Every row comes from one small tree of marks. The marks that hang from a mark follow it in brackets, in the order of their numbers. Every link used is in the known rows. Which tree was each row made from?
Known rows
J_509{J_7{J_321 J_457} J_773{J_644{J_68}}}: [ 10  -4  25  -1   3  -5 -68  29  20  -5   0 -10  -5   0 -12 -11  -8  -2
  20   9  11  -2  31   1]
J_68{J_644{J_773{J_7 J_509}}}: [  0  10 -21   5 -11  16  73 -21  -3 -26   2   9 -15   0   9 -27  43   3
 -51  -4   1   4 -33  11]
J_773{J_7 J_509 J_644{J_68}}: [ 24  10 -22  10 -23  -4  -3 -13  -7 -24  -6   6  -1 -18   5  -7  16  16
 -28  -6  -9  14 -10   9]
J_321{J_773{J_7{J_457{J_509}} J_644{J_68}}}: [ 23   6  -5  11 -16   1  25   0  -9 -19   7  -5 -46 -20   1  14 -22  12
  -6  -1  22  11  11 -19]
J_509{J_773{J_7{J_321 J_457}}}: [  3  11  11  -4  -7  14 -51   8  14 -34   8   6  21  12  -5  37  16 -17
  31   8  24   2   9   3]
J_7{J_457 J_773{J_509 J_644{J_68}}}: [ -1   1  23  11  16 -13  41   1 -13  14 -14 -21 -32  11   2 -12 -11   7
  -1 -11 -10   1  21  10]
J_68{J_644{J_773{J_509{J_7{J_457} J_321}}}}: [-43   1  16 -11  25  15  68 -22   8  -6   6  -8  -8   7  16 -16  41 -18
 -29   7 -15 -27 -20  24]
J_321{J_773{J_509}}: [ -9  29 -27  -5   7  10  30  10  30  19   7  10  19   1 -24 -20 -25   8
 -16   3  -1   8 -21 -17]
J_644{J_68 J_773{J_509}}: [-11  12 -10   1  10  14  32  16   4  13 -10  -4 -17   7   7 -58   1   5
 -26 -11 -23  -3  -7 -24]
J_773{J_644}: [ 21  -7 -19  -5   1  -4  -6  -5  -2  43   6   5  29   7  -4 -12 -15  12
 -10   0 -19  19 -14  -3]
J_457{J_509{J_773{J_7}}}: [-17   4 -22  -3 -36  11   2   8  11 -28  11  13  10 -23 -18  26  11  -9
  -1  11   5  -6 -22   2]
J_773{J_7{J_321 J_457} J_509 J_644}: [ 18  16   5  11  -4  -3 -13 -25  -9 -39   0  -3   5   1  13  20  10   2
  14  -7  10  16 -13  21]
J_509{J_7{J_457} J_321 J_773{J_644}}: [-27  -5  22 -16   0   0 -26  -2   8  -2  11  -4  18 -11 -15  33  13 -20
  -2  25  -9 -13   6  20]
J_7{J_321 J_773{J_509}}: [-24   9   2  -4  28   1 -16  18  19  25  -8  -2  35  15  -5 -14 -20  -6
  36 -10  -5  -8   1   8]
J_773{J_7{J_321} J_509 J_644{J_68}}: [ 26  10 -14  12 -16  -5 -58   3  -3 -30  -9   4   8 -14  10 -14   7  14
   2 -12   7  14   1   3]
J_773{J_509{J_7{J_321 J_457}} J_644{J_68}}: [  5   6  16   6  18  -6 -31   9  13  -9  -8 -13  -1   0   8 -20  -9   6
  25  -7  -9  -6   7  16]
J_7{J_321 J_773{J_644}}: [  8 -13   7  -3  24 -11 -42  16  -3  44  -2  -5  31  15  -4  -7 -31   5
  28  -6   0  10  20  -3]
J_644{J_773}: [ -2   2 -14 -10  20  19  31   8   6  42   2   4   9  18   2 -30  -7  -2
 -15   0 -26   2 -15 -23]
J_457{J_7{J_773{J_644}} J_321 J_509}: [-32 -36  -2  -1   0 -30  24  -7 -36  33  -9   4 -26  -3 -13  21 -27  -3
  28   0   3 -12 -15   5]
J_644{J_68}: [ 15  -3 -17  -9  12   8 -22  16  19  48   1   5  31  15   5 -22 -16   6
   6  -6 -19   0   5 -19]
J_68{J_644{J_773{J_7{J_457{J_321}} J_509}}}: [ -7   1   6   9  -2   1  93 -37 -21 -38  -3   3 -44  17  29  -7  46  -2
 -31 -10  14  -4 -24  -1]
J_509{J_773{J_7}}: [  1  10 -18  -8 -21  15 -17   4  17 -18  11  17  30  -8 -19  28  21  -8
 -10  14   2   2 -12   3]

Write each row's tree
[ 28   2   9   7 -29  -1 -12  -2  -8 -32   2  -2 -21  -7  -7  19  18   1
 -16   7  15  14  20   1] => J_509{J_773{J_7{J_457} J_644{J_68}}}
[-36 -22 -11 -12 -39 -13 -52  16 -21   4  -1   3 -15 -23 -26   7  -1 -12
   0  15  17  -9   2   7] => J_457{J_7 J_509{J_321 J_773{J_644{J_68}}}}
[ -1 -15   6   1 -17  -2 -16 -19 -26 -17   4  -7 -10 -20  25  35   9  -4
   8  -1   1  -9   7   8] => J_773{J_7{J_457{J_509{J_321}}} J_644{J_68}}
[-24  -6   7  -3   7 -13 -13   6 -15  23 -13 -10  11  -8   0 -14  -5   0
 -14  -4 -13  -8  21   8] => J_7{J_773{J_509{J_321} J_644{J_68}}}
[  7   7 -19 -10  -7   8 -27 -11  -3  -3  15  16  31 -21 -10  34  -6   0
 -24  14  11  11   0  -9] => J_509{J_321{J_773{J_7 J_644}}}
[-19 -40   2   3  -1 -31   7   5 -38  34 -16   1 -41  -2  -7   1 -31   3
  25  -5   6 -17   5  -5] => J_457{J_7{J_773{J_644{J_68}}} J_321 J_509}
[ 30   0   8   3   4   2 -39 -16  -9 -14   6   1  17  13  13  29   0   1
  24  -5   9  17   3  10] => J_773{J_7{J_321 J_457} J_644}
[  3  17 -15   7  -5  20  34   2  -2 -27  -8   4 -18  -9  13 -28  23   3
 -31  -6 -18  -2 -11  -9] => J_644{J_68 J_773{J_7 J_509}}
[ 40  -4 -11   4  -6  -1 -80   8  -3  -5  -2   7  25  -3  12  -4  -4  12
  13  -8   7  14  15 -10] => J_773{J_7{J_321} J_644{J_68}}
[  9  -5   5  -2   9   3  17 -30  -3  -7   5  12  16  18  23  42  13  -8
  25  -3   0  -6 -16  -8] => J_773{J_7{J_457{J_321}}}
[  0  11  -1   7  -2  16  97 -34 -10 -38   2  -3 -34  14  17  -9  47  -3
 -38  -5   2   3 -24  17] => J_68{J_644{J_773{J_7{J_457} J_509}}}
[ 23  -6  16   9 -32 -16 -23  -9 -20 -32  -4   4 -30  -2   1  19  18   3
  -7   4  26   5  19 -17] => J_509{J_773{J_7{J_457{J_321}} J_644{J_68}}}
[  9  -6   7  -3  -5  -5 -93  44  26   6   0   1  18 -11 -20 -25 -11   4
   7   9   8  -1  23  -7] => J_509{J_7{J_321} J_773{J_644{J_68}}}
[-43 -30   5  -6  28  -8  30  14  11  34  -2   3  12  -6   0  15 -25 -10
  38   1 -25 -40 -13   0] => J_457{J_321 J_509{J_7{J_773}}}
[ 17 -16   2   0  17 -10  -2  13  -7  50  -8  -7   1  10  -5 -19 -25  13
  -2  -6 -17   5  29  -9] => J_7{J_773{J_644{J_68}}}
[ 28   0 -12   3 -38  -2 -38   8  -2 -22   2   8  -2 -18 -17   3  16   9
 -30   8  12  16  11  -5] => J_509{J_773{J_7 J_644{J_68}}}
[-24  13   5  -5  28  12  50 -14  32   0   4  -3  18   5   0   8   6 -10
  15   4 -35 -21 -28  28] => J_773{J_509{J_7{J_457}}}
[ -2  -1  22  -5   5  -2 -52  17  21  -6   7  -6  11   2 -19   6  -5  -9
  21  15  11   1  10  10] => J_509{J_7{J_321 J_457} J_773{J_644}}
[ -8   6 -21  -1   0  10  70  -8   1  19   2   1 -11  15   3 -57  17   6
 -45  -7  -5   7 -28  -4] => J_68{J_644{J_773{J_509}}}
[  8  16   5  -8  32  13 -24  20  30  30  11   0  22  29  -5   1 -42  -4
  37  -3  25  10  15 -30] => J_7{J_321{J_773} J_457}
[ -4  12 -10   2  -2  19  43  -6  12 -17  15   5 -12 -10  -5  39 -18  -4
  12   4  14  -2 -10  -9] => J_321{J_773{J_7{J_457{J_509}}}}
[ -1  -9  30  13  11 -29  32  -7 -24  13 -20 -17 -40  13  12 -12 -10   8
   8 -14   1  -5  20 -10] => J_7{J_457{J_321} J_773{J_509 J_644{J_68}}}
[-25  -2  31   0  17 -13  10 -10 -18  15 -10 -20  -8   2   8   4  -1  -6
   3  -5  -9 -12  28  13] => J_7{J_457 J_773{J_509{J_321} J_644{J_68}}}
